What can hang from each mark
piged: bivam sedaroz sunobob tenu
tenu: piged
sunobob: lunu
maza: tuma
bivam: maza piged
lunu: sunobob
dedabom: tuma
tuma: dedabom maza
sedaroz: piged

Each row was made from one small tree. The marks that hang from a mark follow it in brackets, in alphabetical order. Every link used is in the known rows. Write each row's tree.
Known rows
maza(tuma(dedabom)): 51.2	77.1	0.3	-10.6	16.9	-3.3	-27.1	-30.6	-6.5	31.8	-31.6	28.0	2.2	-33.0	26.4	13.9	27.2	-34.6	-9.7	21.1	10.2	11.6	38.5
bivam(maza(tuma(dedabom)) piged): 45.7	67.8	9.9	-23.1	21.2	-7.2	-24.5	-26.8	-1.1	36.6	-36.5	35.8	12.3	-35.8	19.0	4.5	34.6	-52.8	-4.9	41.9	9.0	8.8	27.3
dedabom(tuma): 29.5	65.0	3.4	-1.5	15.5	6.5	-31.0	-4.1	-2.6	17.3	-23.7	26.8	-0.8	-27.3	26.6	11.6	15.3	-28.9	-10.8	12.4	13.8	-18.2	33.8
tenu(piged): 8.3	40.9	1.6	6.2	11.5	12.7	-16.4	-6.1	3.2	-4.6	-11.6	1.8	-3.7	-22.7	4.8	23.1	8.0	-19.3	-11.6	-13.3	20.8	-29.9	21.2
piged(bivam sunobob(lunu) tenu): 1.6	-7.3	2.9	0.4	-9.6	26.7	-23.3	-1.7	-2.3	-7.3	-2.0	-17.0	-16.2	-21.2	-5.8	-4.8	4.1	9.5	8.7	-18.3	12.6	18.2	0.3
sedaroz(piged): 10.8	39.4	5.4	2.2	5.2	12.7	-23.4	6.8	5.3	-9.3	-12.3	10.0	-2.7	-25.7	6.2	9.0	2.6	-18.8	-2.7	-11.0	21.5	-23.0	19.8
sedaroz(piged(bivam sunobob tenu)): -2.7	6.8	9.6	-22.3	8.0	21.9	-18.1	26.2	6.3	-23.7	-3.6	-19.1	-8.6	-14.4	-17.3	-1.6	-5.9	-0.4	8.3	-18.1	18.2	17.3	-5.7
sedaroz(piged(tenu)): 4.6	28.1	2.8	-1.5	5.0	15.2	-20.9	25.2	8.1	-19.7	-12.5	-4.7	-2.3	-23.6	-8.4	9.7	-6.8	-8.7	4.8	-16.8	25.4	10.8	13.8
sedaroz(piged(bivam tenu)): 2.9	19.6	13.4	-11.5	11.2	14.7	-22.7	17.9	-2.0	-20.3	-15.5	-6.7	2.1	-9.4	-18.5	1.2	-3.7	-1.8	10.0	-13.7	24.1	-9.8	-3.5
bivam(maza piged(sunobob(lunu) tenu)): -2.9	-11.1	2.3	-2.8	-11.5	23.2	-18.0	10.5	13.1	-0.2	-4.6	-7.0	-10.4	-38.8	-3.3	-5.8	9.6	-14.6	9.6	0.1	12.3	37.0	5.8
tenu(piged(sedaroz sunobob)): 0.2	12.7	-2.5	-31.4	16.6	23.7	-11.6	14.1	13.4	-15.7	2.5	-28.1	-12.0	-13.4	-4.8	17.0	-1.3	-7.7	-9.2	-21.4	12.9	-2.0	10.2
bivam(piged(tenu)): -1.2	33.1	11.4	16.8	2.5	11.2	-20.5	30.8	6.5	-13.3	-10.6	-0.6	9.6	-25.4	2.1	-4.7	1.2	-20.7	2.2	-3.8	25.3	13.1	17.6
tuma(maza): 17.0	57.6	2.9	26.6	20.8	8.4	-31.8	-7.3	-7.8	20.9	-21.2	23.0	-2.7	-32.9	28.3	11.3	24.2	-28.8	-5.3	11.4	13.0	-13.9	28.4
piged(bivam sedaroz tenu): 6.6	11.0	11.8	-13.0	20.0	14.7	-29.8	14.3	-9.4	-16.8	-13.8	-19.9	9.5	3.2	-12.4	-4.8	2.2	0.0	9.4	-4.5	19.8	-17.1	-3.8
tenu(piged(bivam)): 7.2	33.9	11.7	-3.6	19.0	12.3	-18.0	-12.9	-6.3	-5.3	-14.3	0.3	-0.3	-8.2	-4.7	15.2	10.1	-11.1	-7.8	-11.1	19.5	-51.4	3.3
bivam(maza(tuma) piged): 30.4	46.9	13.2	-3.3	17.6	0.0	-28.0	-23.6	-1.1	21.2	-29.3	27.0	12.2	-34.5	17.3	-3.0	30.5	-48.7	-4.1	35.3	14.4	-12.1	21.0
lunu(sunobob): 15.0	16.1	1.9	17.8	0.1	22.3	-29.2	-27.9	-8.1	2.0	-2.0	12.0	-5.1	-30.4	17.5	7.1	10.3	-19.5	-2.2	-1.2	14.9	-17.3	34.6
tenu(piged(sunobob)): 3.3	27.3	-1.8	-5.1	9.3	20.3	-10.6	2.6	11.8	-8.1	0.3	-9.4	-15.1	-26.7	5.6	18.9	4.4	-16.9	-12.3	-18.6	14.5	-4.9	18.8
sedaroz(piged(sunobob tenu)): -0.9	13.4	-1.0	-12.5	1.7	23.0	-15.6	33.3	15.7	-23.1	-0.7	-16.6	-13.0	-28.3	-8.1	6.0	-8.5	-7.3	5.3	-20.7	19.6	37.3	12.1
tenu(piged(bivam(maza) sedaroz)): 11.1	9.0	12.1	-36.1	34.5	12.5	-22.2	-18.7	-7.2	-2.1	-19.9	-8.4	6.7	4.1	-16.6	13.4	17.5	-15.5	-0.3	5.8	14.1	-62.9	-12.0
bivam(maza(tuma) piged(sunobob tenu)): 18.1	22.3	7.3	-17.3	13.5	10.3	-20.1	3.6	8.7	8.1	-18.8	0.7	1.8	-37.0	4.0	-7.6	19.6	-37.8	3.3	24.3	12.5	48.0	14.1
maza(tuma): 35.1	56.5	4.1	10.2	12.7	3.5	-30.6	-26.9	-6.4	15.6	-24.3	19.4	2.2	-30.7	24.1	6.8	22.8	-30.8	-8.4	14.8	15.6	-9.5	32.8

Write each row's tree
-0.6	-23.1	2.3	-26.8	-2.6	29.5	-23.7	11.6	-0.8	-14.5	0.9	-34.8	-14.5	-7.6	-15.9	-6.8	-1.4	19.3	13.1	-21.5	10.6	20.4	-8.4 : piged(bivam sedaroz sunobob(lunu) tenu)
31.4	13.2	11.8	-35.8	33.9	6.4	-34.2	-21.2	-16.0	8.0	-33.3	-5.6	13.0	-2.9	-11.5	-4.7	24.2	-18.5	11.4	29.1	13.5	-7.8	-4.9 : piged(bivam(maza(tuma)) sedaroz tenu)
4.7	19.5	11.4	-30.5	26.0	15.4	-18.6	0.2	-4.8	-13.3	-11.3	-18.0	1.9	5.2	-14.7	12.5	4.0	-3.3	-4.9	-14.7	17.9	-50.1	-4.2 : tenu(piged(bivam sedaroz))
32.6	36.2	11.9	-26.3	32.5	4.0	-22.2	-49.0	-11.6	18.5	-33.8	13.8	3.2	-14.6	-2.3	15.0	31.8	-30.0	-5.8	22.3	13.1	-41.0	2.3 : tenu(piged(bivam(maza(tuma))))
1.3	9.0	8.1	-0.3	7.1	16.0	-18.9	20.8	12.3	-5.0	-7.2	-3.8	3.0	-31.9	1.2	-8.1	11.4	-31.2	6.0	11.5	15.0	25.3	7.1 : bivam(maza piged(sunobob tenu))
6.6	-9.9	2.7	-23.2	4.8	24.9	-15.3	-34.4	0.9	6.9	-9.1	-5.7	-19.7	-21.2	-9.7	13.0	18.9	-6.0	0.2	-7.3	6.7	-26.6	-7.7 : tenu(piged(bivam(maza) sunobob(lunu)))
5.2	-3.4	10.3	-28.0	15.3	19.8	-22.0	8.4	5.3	-12.8	-11.9	-10.0	-4.4	-16.0	-18.9	-2.0	7.3	-15.3	13.6	2.6	14.4	3.3	-12.7 : sedaroz(piged(bivam(maza) sunobob tenu))
5.5	6.3	10.0	-23.8	15.7	16.7	-22.2	15.6	11.6	-2.7	-4.2	-7.5	5.2	-21.1	5.2	-8.8	14.1	-33.5	1.1	13.8	9.3	-6.1	5.1 : bivam(maza piged(sedaroz sunobob))
8.5	-13.2	8.7	-29.8	24.9	19.0	-29.1	5.0	-3.7	-9.3	-10.8	-22.4	3.4	-2.9	-14.4	-9.3	13.2	-10.8	13.2	11.6	10.1	-3.9	-14.2 : piged(bivam(maza) sedaroz sunobob tenu)
-2.8	-7.7	-7.7	-33.5	-2.1	30.4	-10.1	3.7	13.3	-10.0	6.4	-31.0	-26.0	-20.5	-8.9	18.8	-2.9	10.9	-5.4	-33.3	9.6	9.3	10.7 : tenu(piged(sedaroz sunobob(lunu)))
16.3	22.6	15.8	-12.6	19.6	9.9	-29.5	-19.1	-6.1	0.5	-23.2	16.7	6.0	-13.1	-5.3	2.6	18.9	-25.6	5.9	12.3	16.3	-56.5	-5.5 : sedaroz(piged(bivam(maza)))
3.6	7.2	11.1	-15.3	18.3	11.2	-24.8	25.6	5.1	-10.2	-16.0	-9.5	16.2	-14.4	-10.1	-6.1	5.5	-23.3	9.4	12.8	19.4	1.8	1.9 : bivam(maza piged(sedaroz tenu))
32.9	6.0	5.3	-19.6	5.1	15.6	-29.6	-55.5	-10.2	27.2	-21.0	11.1	-14.1	-29.6	9.3	-2.8	35.5	-19.7	3.1	20.3	1.4	-5.7	4.2 : piged(bivam(maza(tuma)) sunobob(lunu))
-4.8	-13.2	3.6	-24.0	-11.4	29.2	-16.7	15.6	6.6	-18.6	-0.7	-22.8	-22.0	-20.1	-21.5	-0.4	-7.5	16.3	12.4	-28.7	15.3	26.8	-6.4 : sedaroz(piged(bivam sunobob(lunu) tenu))
-5.5	-3.3	3.8	-21.1	-10.4	26.2	-16.6	22.3	14.0	-8.7	7.5	-20.3	-13.1	-26.4	2.6	-6.8	-0.9	-2.6	0.0	-18.9	10.1	17.9	10.5 : bivam(piged(sedaroz sunobob(lunu)))
8.7	-18.4	2.9	-5.8	-1.3	24.3	-27.0	-19.0	-5.0	3.8	-11.9	-7.9	-11.6	-22.9	-7.8	-5.2	17.4	-3.0	13.9	2.3	8.2	5.3	-6.6 : piged(bivam(maza) sunobob(lunu) tenu)
2.2	3.2	-1.8	-14.3	10.9	22.6	-22.9	30.4	8.3	-18.8	0.6	-28.4	-4.9	-16.0	-2.9	-2.0	-2.6	-4.1	4.7	-12.7	14.8	29.3	12.2 : piged(sedaroz sunobob tenu)
14.7	-0.8	11.0	-26.9	25.9	17.1	-30.7	-13.4	-5.7	1.2	-10.4	-6.2	3.3	-5.4	0.4	-6.9	22.6	-20.8	5.2	15.9	5.7	-38.0	-9.6 : piged(bivam(maza) sedaroz sunobob)
-7.9	-1.1	1.7	2.9	-19.1	26.0	-14.7	28.0	15.1	-12.2	4.2	-16.6	-14.6	-37.1	-0.7	-5.3	-3.6	-1.6	5.2	-20.2	16.1	50.2	13.3 : bivam(piged(sunobob(lunu) tenu))
-2.3	-5.2	8.0	-27.2	14.6	18.9	-19.8	33.6	14.1	-12.6	-4.4	-22.0	5.5	-18.3	-8.7	-10.3	5.6	-21.4	8.2	8.1	13.0	26.5	-0.1 : bivam(maza piged(sedaroz sunobob tenu))
58.9	67.1	0.4	-16.8	25.0	-5.4	-31.1	-48.3	-9.6	42.7	-39.6	37.7	6.7	-34.2	24.1	13.5	40.1	-48.0	-4.5	42.3	6.5	-2.4	31.1 : bivam(maza(tuma(dedabom)))
12.7	-20.3	5.1	-28.9	7.5	24.9	-30.0	-25.5	-5.0	6.2	-7.6	-10.9	-9.6	-11.8	-3.6	-5.2	20.4	-3.3	9.3	4.6	2.9	-27.6	-10.5 : piged(bivam(maza) sedaroz sunobob(lunu))
19.8	19.5	10.9	-32.8	23.9	5.0	-25.9	8.2	2.5	4.2	-26.4	-4.7	14.5	-18.1	-7.0	-5.2	15.3	-29.6	6.6	25.4	16.3	24.7	8.9 : bivam(maza(tuma) piged(sedaroz tenu))
32.2	12.3	10.9	-44.1	31.4	10.5	-31.5	-31.0	-8.6	14.2	-21.5	-2.9	2.3	-9.9	3.6	-6.9	30.9	-27.4	2.6	28.3	3.2	-15.4	-3.6 : piged(bivam(maza(tuma)) sedaroz sunobob)
40.7	40.3	14.1	-5.8	26.9	0.6	-36.3	-52.4	-18.7	25.3	-36.0	26.6	10.5	-18.6	13.0	-1.3	39.5	-36.5	0.2	36.2	10.9	-43.2	7.2 : piged(bivam(maza(tuma)))
2.5	-1.6	-7.2	9.4	-15.5	27.1	-21.0	6.3	7.5	-6.6	0.0	-14.9	-21.0	-35.5	3.4	2.1	2.0	3.8	6.6	-20.6	13.1	38.7	18.6 : piged(sunobob(lunu) tenu)
0.4	7.8	-7.7	-7.9	-9.4	28.6	-9.8	-8.0	13.0	-2.8	2.8	-13.5	-28.7	-33.9	2.2	20.6	2.9	-0.1	-8.6	-29.8	11.6	6.3	17.5 : tenu(piged(sunobob(lunu)))
-4.1	-6.5	-6.2	-15.3	-17.3	30.1	-14.9	22.4	16.1	-18.0	3.0	-21.0	-26.3	-34.7	-11.4	7.5	-10.2	9.5	9.3	-33.0	16.6	48.9	12.7 : sedaroz(piged(sunobob(lunu) tenu))
-1.2	6.7	8.2	-41.9	22.9	22.5	-13.0	7.4	3.8	-16.5	0.2	-29.1	-8.3	-0.2	-13.8	8.6	1.3	-1.4	-4.8	-17.9	12.0	-23.8	-7.5 : tenu(piged(bivam sedaroz sunobob))
0.1	0.7	2.3	-17.1	-3.6	27.2	-11.6	-15.7	2.8	-4.1	0.1	-14.9	-24.5	-18.8	-7.7	13.2	5.3	6.9	-4.0	-25.7	10.5	-14.4	-1.2 : tenu(piged(bivam sunobob(lunu)))
8.7	9.8	8.8	-21.0	23.5	18.0	-17.2	-22.9	0.8	1.6	-12.1	-2.5	-6.5	-14.5	-6.4	10.7	21.9	-23.1	-4.0	5.3	10.0	-37.9	-6.4 : tenu(piged(bivam(maza) sunobob))
